Known rows, with every way that one mark hangs from another:
sefefo{dafal{ludus razak{livobi}}}: [-19.7  25.7  33.0  32.7  27.5  32.4  23.1  32.4 -22.9  16.4 -19.8 -71.4
 -32.1  23.6  18.0 -15.9   6.1  18.0  27.4  32.0 -44.6   5.5  -1.8]
daro{livobi{ludus{dafal} razak sefefo}}: [ -7.9 -56.4  21.0  -2.5  54.3   7.1   6.7  18.0  -7.9 -37.1  41.1 -23.6
   6.6  53.4  16.8 -48.3  -3.7  33.1  -4.0 -10.9  42.5  11.7 -56.3]
ludus{dafal{razak} livobi{sefefo}}: [-51.2 -32.7  34.4  36.5  63.0  -6.1   4.9  46.8  20.4   1.3  36.0 -50.0
  16.3  20.2  23.5 -19.0 -16.0  33.6  50.2 -13.0  -6.6  52.8 -42.5]
razak{livobi}: [-16.7 -10.8  28.7  42.7  12.4  22.0  55.2  32.6 -45.9  19.4   3.3 -29.7
  -9.1  35.7  49.6  -1.4   1.0  31.3   6.5  15.5 -15.7  12.6 -18.9]
ludus{dafal livobi{sefefo}}: [-48.9 -47.9  31.5  36.1  33.8 -12.9  30.2  50.1   7.5   3.9  50.7 -40.3
  20.9  36.3  30.9  -8.3 -14.5  34.3  23.6  -6.6  -9.9  51.5 -37.5]
sefefo{dafal}: [-20.5 -30.0  36.0  37.7   4.8   1.4   7.1  25.4 -30.4  17.1  10.9 -34.8
 -19.8  12.3  50.3   4.3  12.1  23.9  13.7  36.4 -48.4  32.0 -35.4]
livobi{ludus{dafal} razak sefefo}: [-23.9 -63.8  33.1  24.8  54.5  -0.7  22.3  31.5  -7.9 -25.8  43.6 -27.3
  -2.0  60.3  29.4 -16.8   9.7  37.5   1.8 -36.3  31.9  18.4 -38.4]
daro{dafal{ludus{livobi{sefefo}} razak}}: [-49.4 -17.2  58.7  29.4  36.0  -9.1  33.8  61.3  10.9  56.2  -1.0 -67.1
 -10.5  22.9  -3.7   0.5  -5.3  30.2  21.8  -3.6 -34.0  58.8  13.3]
razak{livobi{ludus sefefo}}: [-11.7 -67.8  43.2  41.6  19.9  30.8  30.9  52.1 -24.3  11.7  17.4 -31.2
  -5.4  55.1  34.8  -1.1   3.2  41.6   8.5 -17.0 -13.8  23.5   1.0]
sefefo{dafal{razak}}: [-25.8 -15.9  38.1  39.0  37.9  12.3 -12.8  21.6 -15.0  16.0  -5.6 -40.2
 -24.6  -8.4  37.9  -4.8  10.2  21.6  39.2  29.3 -42.6  29.6 -35.9]
razak{dafal{ludus}}: [-10.0   2.3  38.5  16.1  33.1  -7.8  47.6   1.7 -31.4 -19.0  26.6 -22.6
 -12.0  28.4   3.5 -59.0  -6.5  33.7 -19.9  19.1   2.0  42.4 -14.5]
livobi{sefefo{dafal}}: [-31.1 -55.2  51.4  33.1   1.2   6.4   7.2  48.7 -11.3  20.4  21.0 -29.9
  -9.8  29.7  40.4  14.7  15.6  28.0  33.7  22.2 -52.5  46.5 -12.8]
livobi{razak{dafal} sefefo}: [-32.7 -45.6  49.3  23.1  44.6  -4.0  47.5  30.9 -30.7 -11.5  34.9  -5.0
  -4.5  46.4  33.9 -26.4  22.2  42.2   3.9  -6.8  10.7  24.1 -17.8]
razak{livobi{sefefo}}: [-24.1 -39.7  43.7  43.3  10.6  30.6  54.7  51.5 -29.8  22.8  12.8 -26.4
  -1.1  47.8  43.8   7.3   7.8  32.3  23.8   3.3 -24.8  26.4   0.4]
daro{dafal}: [-17.4 -24.1  42.8  45.6   2.1   5.5  43.4  28.9 -36.1  47.6   6.6 -26.4
 -14.5  15.5  39.7   9.5  10.8  32.5  -6.4   7.2 -20.3  33.6 -23.4]
sefefo{dafal{ludus{livobi}}}: [-40.1  -7.5  32.1  22.0  11.0 -25.6  21.6  47.4 -17.7  30.0   7.1 -70.7
 -18.0  24.4  23.1  -5.6  -0.7  22.3  -8.5  41.1 -56.6  36.0  -7.5]
daro{livobi{sefefo}}: [-12.2 -49.4  37.9  12.2  19.0  15.9  18.7  27.9 -16.5   2.6  22.7  -2.9
  11.1  29.7  25.8 -28.5  -3.1  28.8  15.6  33.4  -7.6  43.2 -32.6]
ludus{dafal livobi{razak sefefo}}: [-59.8 -40.6  30.6  28.9  45.6 -24.1  40.2  55.4  -5.2   2.7  40.0 -44.9
  10.3  52.9  39.7  -4.6   4.8  34.2  11.5 -12.7   9.9  25.7 -37.4]
ludus{livobi}: [-41.3 -32.0  32.1  38.2  27.4 -24.3  30.2  43.5 -24.6  28.1  20.2 -33.3
   0.2  15.8  44.9  -4.7 -11.2  36.3  -9.5  20.6 -22.9  37.3 -31.2]
ludus{dafal livobi{razak}}: [-48.0 -13.5  21.1  30.2  50.8 -28.5  42.1  33.0 -25.1  -0.7  31.0 -49.4
   0.0  36.1  49.7 -12.9  -2.9  31.2  -8.8  -0.9  15.5   6.8 -59.3]
razak{dafal livobi{ludus sefefo}}: [-16.2 -65.7  43.8  32.1  36.1  30.2  34.0  32.7 -29.4 -14.7  28.2 -16.6
  -0.7  53.8  26.1 -30.1  -2.3  53.5   3.3 -15.6   1.9  28.6  -0.8]
ludus{dafal{razak}}: [-18.2   1.7  25.0  40.3  62.6  13.8  11.1   0.9  -0.3 -16.9  25.6 -30.9
  -1.1   4.8  26.8 -35.7 -12.8  24.8  36.0  -0.6  12.2  35.1 -61.8]

Rows:
[-19.9   3.5  44.5  27.8  33.7  34.0  49.6  46.3  -8.2  16.1  -1.4 -49.0
 -10.6  41.4   4.2 -22.2   2.3  26.5  33.9   2.1 -17.7  27.8  14.5]	dafal{ludus razak{livobi{sefefo}}}
[ -9.5 -48.7  33.5  22.5  62.2 -11.5  26.7   8.6 -48.0 -23.8  25.4 -10.5
 -21.1  37.8  31.9 -43.8  10.9  49.8 -26.0  -9.3  32.9   6.7 -31.2]	livobi{ludus razak{dafal}}
[-30.5 -23.7  53.2  13.5  12.5  -5.1  37.6  52.1 -17.9   8.7   8.2 -53.7
 -29.0  56.9  22.4  -1.6  32.6  23.6  10.7  19.5 -37.3  21.0   5.0]	livobi{razak sefefo{dafal{ludus}}}
[-43.5 -29.2  47.7  15.0  35.2 -21.5  48.0  45.5  -6.8   0.9  39.5 -38.1
   8.4  40.4   1.8 -42.1 -10.3  40.0  -5.9   6.7 -14.5  60.8   4.9]	razak{dafal{ludus{livobi{sefefo}}}}
[-29.0 -21.9  48.8   6.4  40.5  -8.4  61.7  31.9 -23.3 -14.4  30.0 -22.9
 -15.6  61.1   3.6 -45.6  21.1  39.4  -9.0  -0.3  10.9  27.3   5.4]	livobi{razak{dafal{ludus}} sefefo}
[-18.4  11.9  36.2  24.2  35.1   5.9   2.7  22.6  -5.3   8.8  -8.3 -59.6
 -31.3   5.6   8.5 -25.0   5.5  16.7  24.6  36.9 -39.0  31.3 -16.6]	sefefo{dafal{ludus razak}}
[-14.2 -13.5  38.3  -4.2  32.4  23.1 -12.9  27.6   7.5  -0.3  -1.8 -45.8
 -12.6  15.6  -4.7 -41.0  -1.0  15.6  38.0  46.8 -40.2  42.5 -11.7]	daro{livobi{sefefo{dafal{ludus razak}}}}
[-43.7   6.0  34.0  22.0  38.4 -16.7  -2.6  43.7  -0.1  23.5  -7.8 -75.8
 -20.4   3.1  15.2 -14.5  -4.3  22.3  15.7  38.2 -52.2  35.5 -14.3]	sefefo{dafal{ludus{livobi} razak}}
[-11.1 -71.0  42.8  10.2  26.4   9.7  16.4  41.9 -29.9  24.2   7.8 -18.4
 -13.4  48.3  23.6  -4.8  15.3  39.1 -17.4  -2.5  11.6  15.5 -16.6]	daro{dafal livobi{ludus razak sefefo}}
[ 12.5 -36.7  10.2   6.5  47.8  12.1  -6.5 -12.5 -10.9 -37.3  37.3 -17.9
   5.3  22.3  20.2 -59.8 -27.2  29.1 -12.3  12.6  31.7  25.0 -73.8]	daro{livobi{ludus{dafal}}}
[-22.8 -15.3  44.6  25.8 -10.6  32.2  44.6  55.8 -19.8  21.4   6.6 -64.7
 -20.9  54.4  24.1   2.0  14.9  23.2  23.0  25.2 -58.6  20.1  21.3]	razak{livobi{sefefo{dafal{ludus}}}}
[-60.0 -51.2  45.0  31.1  34.5 -25.8  43.5  73.4 -21.2  27.5  19.2 -33.0
   1.1  48.4  45.0   7.7  19.7  39.0   2.5   2.9 -16.7  27.9 -12.1]	ludus{livobi{razak sefefo}}
[-42.9 -29.5  45.5  21.4  21.2 -21.2  47.9  62.7  -1.4  25.4  27.1 -47.1
   8.6  44.3   9.9 -12.5  -7.2  30.6  -4.7  11.3 -31.9  61.0   4.2]	dafal{ludus{livobi{sefefo}}}
[-24.7  -1.0  31.3  48.1  26.4  36.9   7.7  29.7 -30.9  20.0 -18.6 -55.7
 -30.7  10.4  48.4   2.0  11.3  22.3  47.4  31.2 -46.5   5.5 -19.4]	sefefo{dafal{razak{livobi}}}
[-28.7 -81.6  47.3  26.8  30.6  -2.5  -0.5  55.8 -22.9   7.0  16.2 -35.7
 -21.5  51.8  43.9  11.5  29.3  34.4   7.3   0.3 -24.8  15.6 -10.8]	livobi{ludus razak sefefo{dafal}}
[  7.6 -48.9  30.4  17.3  19.1  13.6   4.6   9.5 -37.0  20.7   1.4 -18.3
  -8.2  17.0  25.5 -19.0  -6.3  34.0 -26.3  14.4  -0.6  26.8 -36.6]	daro{dafal livobi{ludus}}
[-21.3 -38.0  47.0  37.3  23.4  29.7  56.9  29.8 -37.4  -5.8  25.7 -19.9
   1.1  49.3  35.4 -21.5   5.4  43.5  18.8   5.0  -8.9  28.8  -3.3]	razak{dafal livobi{sefefo}}
[-18.9 -41.8  34.9   2.1  32.6   7.2  28.7  33.9 -31.3  -1.5  17.2  -4.0
  -0.7  45.4  35.3 -23.5  16.6  31.4   5.0  23.7  11.2  14.0 -27.9]	daro{livobi{razak sefefo}}
[-12.1  15.9  33.8  23.9  25.8  19.8  73.1   9.6 -43.5  -8.8  12.9 -38.5
 -16.2  41.1  14.4 -49.7  -4.3  32.0 -14.2  19.3  -2.2  15.6  -0.2]	razak{dafal{ludus} livobi}
[-34.0 -44.7  48.0  35.7  29.9  14.7 -14.2  45.8   2.9  18.6   8.0 -38.5
 -13.1   8.4  31.2   4.6  18.0  27.4  60.9  18.9 -49.6  46.5 -15.2]	livobi{sefefo{dafal{razak}}}
[-53.7 -62.3  45.6  34.7   6.5 -16.6   5.3  70.4  -9.5  37.8  22.0 -51.9
  -1.9  28.2  44.4  21.6   5.8  32.0  23.1  26.8 -63.0  51.3 -11.6]	ludus{livobi{sefefo{dafal}}}
[-26.9   3.5  55.8  36.0  20.0  36.2  61.0  52.2 -12.2  45.3 -16.8 -61.1
 -21.6  39.8   3.8   2.2  10.3  28.1  31.1  -8.7 -29.3  27.8  24.8]	daro{dafal{ludus razak{livobi{sefefo}}}}
[-43.6   3.2  31.2  16.0  38.0 -36.7  59.0  49.8 -34.4  20.2   6.0 -53.5
 -16.9  44.6  25.7 -16.8   6.2  30.3 -32.0  19.0  -6.0  14.1 -13.9]	dafal{ludus{livobi{razak}}}
[-11.9  -5.8  46.6   0.7  25.3  27.7  22.6  29.8  -3.4  27.3  -8.4 -40.0
  -6.8  21.4 -14.3 -34.5  -5.1  23.5  22.9  20.8 -13.1  49.8  -4.5]	daro{dafal{ludus razak} livobi{sefefo}}
[-13.7 -17.2  39.4 -15.2  40.5   2.1  49.9  14.5 -27.8 -30.1  27.2 -12.2
  -8.5  54.2  -3.3 -69.9  10.1  31.5 -12.0  28.3  22.7  19.0 -12.9]	daro{livobi{razak{dafal{ludus}} sefefo}}
[-34.1  -3.7  33.9  14.6  42.1 -29.7  45.7  24.5 -24.7  -2.7  25.8 -41.3
  -2.3  26.6   7.9 -54.3 -17.1  35.2 -27.3  21.6  -6.1  46.1 -11.7]	razak{dafal{ludus{livobi}}}
[ -5.7 -81.9  32.4   9.4  15.4  16.9 -28.7  30.3  -8.0  -5.5  20.2 -20.9
  -1.8  28.5  24.6 -19.6   0.6  28.6  11.3  30.5 -31.8  36.9 -26.3]	daro{livobi{ludus sefefo{dafal}}}
[-41.3  -6.7  20.1  41.7  69.0 -12.5   7.8  22.8   4.2  -1.4  22.6 -50.8
   6.7   1.6  30.5 -26.1 -26.4  29.9  29.2  -0.2  -0.2  37.7 -59.6]	ludus{dafal{razak} livobi}
[-20.5 -44.5  34.8   3.0  43.4   7.6  31.9  15.9 -36.5 -26.5  27.9   0.3
  -0.2  44.2  24.1 -54.7  16.1  36.2   2.3  20.9  22.7  13.4 -32.4]	daro{livobi{razak{dafal} sefefo}}
[-23.2 -32.8  50.2  19.1  -0.2   6.1  21.6  48.3  -3.1  19.3  19.4 -49.5
 -15.6  40.1  12.5  -5.5  14.8  20.8  18.8  28.0 -55.5  47.8   1.1]	livobi{sefefo{dafal{ludus}}}
[-23.4   2.6  40.8  55.5  24.3  38.5  44.7  33.4 -39.6  50.8 -23.9 -48.9
 -22.9  13.4  38.5  12.8   4.9  31.6  24.9   1.2 -20.4   9.6 -11.9]	daro{dafal{razak{livobi}}}
[-20.1 -67.7  41.7  41.1   4.2  32.9   6.8  59.4 -23.2  15.4   8.8 -46.2
 -13.6  50.7  41.6  12.5  12.2  34.1  19.7   1.1 -47.4  18.4   2.4]	razak{livobi{ludus sefefo{dafal}}}
[-14.6 -34.6  24.8  30.2  59.3  -5.6  20.7   9.3 -28.2 -27.0  34.0 -29.8
  -9.1  44.2  37.0 -29.5   3.6  35.2 -16.5 -19.3  39.1   2.2 -55.9]	livobi{ludus{dafal} razak}
